Known rows, with every way that one mark hangs from another
U{R{B{C{F} E} W}}: [-13 -14  24   3 -21 -16  23  24  12  24  -4  23   6  45 -17  -3  15  59
   8   2]
U{R{B{C{K} E{M}}}}: [  4   8  26   1 -12  -7  14  34  -1  28 -10  26   6  37  -9   2  11  56
   5   0]
R{B U W}: [-15  -3  47  11 -14 -27  10  18   7  44  12   3   4  37   6  -5  16  44
  24  19]
B{C{F} R{U W}}: [ -8 -26  27  -2  -3 -36  11  22  23  29   8  11  -4  35  -5  -3  14  69
   8   3]
R{B{C{K} E}}: [ -3   9  37   1   5 -17   4  51  -2  45 -15  17 -11  31 -13   5  26  60
  12  -4]
W{R{B{C E} U}}: [-28   6  32   3   5  -7  -5  22  -2  27  -2   7 -17  19   2  -6  10  43
  11  11]
U{R{W}}: [  3  -5  36   5 -14 -14  36   6   8  20  14  21   8  27  -5 -19  -4  24
   5  11]
B{C E{M} R}: [  8   4  29 -18   5 -19  -6  40  -6  20  -1  29  -3  33  -4   7  12  63
 -15  -1]
C{K}: [ 19   8  47   4  15 -24  20  35   6  45  11  15  -5   7  -8 -18   2  27
  18   0]
R{B{C} W}: [-10   0  37   1 -11 -19  21  30   4  48   7  17   3  40   4  -6  27  50
   9   6]
E{M}: [ 28  13  44  -8   1 -21  13  27 -10  39  36  29  15   8  16 -18  -3  16
  -1  12]
U{R{B{C{F}}}}: [  1  -4  25   0 -13  -7  25  26   5  37  -2  18  12  30  -9  -8  12  37
   6   1]
C{B{R} F K}: [ 20  -6  23   7   7 -26  18  42  20  72  29  21   3   6 -14 -15  10  40
  21   0]
M{E}: [ 11   0  53  -2   4 -21  27  20   9  32  10  11  11  13  -5 -25  -3  19
  -1   9]
R{B{E} U W}: [-21  -5  47  11 -13 -30   0  25   5  32   3   7  -4  42  -5   3  17  57
  23  18]
C{B{E}}: [  5  13  36   7   6 -12  16  41  -6  50  22  20 -10   6  -5  -6  11  26
   1  15]
B{C{K} E{M}}: [ 14   9  33  -4   9 -27   5  50  -1  26   0  31 -14  19  -4   3  12  70
   0  -5]
W{R}: [ -3   9  39  -3  13  -6  16  10   0  32  24  16  -6   0   5 -32  -8   0
   5  10]
R{B{C E{M}} U W}: [-19  -4  36   6 -18 -30  -2  32   3  29   2  16  -2  46   8  12  24  82
  12  14]

Rows
[-18   9  39   4   3  -5   2  10  -1  38  14   3  -4  12   8 -18   2  16
  18  17]  W{R{B U}}
[-15  -4  27   4 -20 -10  22  22   6  21 -10  21   3  47 -13   0  15  55
   4   5]  U{R{B{C E} W}}
[ 13  -5  27  14   9 -31  17  53  15  62  25  24 -10   1 -20 -11  11  49
  22   1]  C{B{E} F K}
[-11  -5  35  -7   9 -22  -9  36   4  15 -18   8 -20  33 -15  13  14  69
  -4   2]  B{C E R{U}}
[ -5 -12  31   5  -9 -32  22  36  18  56   7  20   3  36  -5 -10  27  65
  22  -3]  R{B{C{F K}} W}
[ -1   4  29   6 -11 -20   2  28   0  40  27  22   2  25   4   4   9  52
   4  21]  C{B{E{M} R{U W}}}
[-10   0  32   8  -4 -19   6  28   5  40  17  13  -7  25  -7   3  12  47
   7  19]  C{B{E R{U W}}}
[ -5 -12  22   7 -19 -18  32  22  18  36  -1  22  10  41  -9  -9  14  56
  17  -1]  U{R{B{C{F K}} W}}
[ -4 -23  24  -4   4 -38   6  41  25  27  -6  26 -13  41 -30   1  17  88
   8 -13]  B{C{F K} E R{W}}
[ 15 -10  31   0  14 -32  24  44  15  45   8  20 -10   8  -9 -13  13  54
  12 -10]  B{C{F K}}
[ 23  -1  24  10   3 -33  13  52  10  62  35  33   0   1  -8 -10   9  52
  19   3]  C{B{E{M}} F K}
[ -4  -2  34   5 -21  -9  29  11   6  33   7  19  17  40  -5 -13   7  29
  12  11]  U{R{B W}}
[-23   6  33   3   2  -5   4  16   1  36   5   3 -11  16  10 -11   9  32
  13  12]  W{R{B{C} U}}
[  6 -16  23  15  -3 -36  18  31  28  63  30  15   0  14  -9 -10  11  58
  30   7]  C{B{R{U W}} F K}
[-27  -8  39   9 -12 -27   1  31   7  29  -9   7 -12  46  -3  11  26  78
  17  12]  R{B{C E} U W}
[-21  -3  29   2   3 -12   4  18   6  40  11   6  -7  13   6 -15   9  36
  16  10]  W{R{B{C{F}} U}}
[-11 -11  32  -3  -2 -26  10  19  14  24  -1   7  -8  37   1   1  15  64
   3   6]  B{C R{U W}}
[ 19  18  32  11   5 -20  12  49  -2  55  24  28  -6   5   0  -4   9  46
  13   8]  C{B{E{M}} K}
[  6  -1  32   0   4 -22  14  46   8  60   1  16   1  24  -7  -7  23  52
  18  -6]  R{B{C{F K}}}
[  4   8  33   7   1 -11  12  27   1  54  23   8  -1  11   3  -5   9  26
   6  19]  C{B{R{U}}}
[ 11   8  27   7  -5 -23   8  38   7  51  22  32   0  25  -5  -1  11  59
  12   8]  C{B{E{M} R{W}} K}
[-24   8  41   4   4  -8  -7  16  -3  30   6   5 -10  17  -1 -12   3  26
  16  16]  W{R{B{E} U}}
[  3   4  37  -1  16 -25  10  51   4  27 -13  20 -25  19 -17   2  16  66
   5  -8]  B{C{K} E}
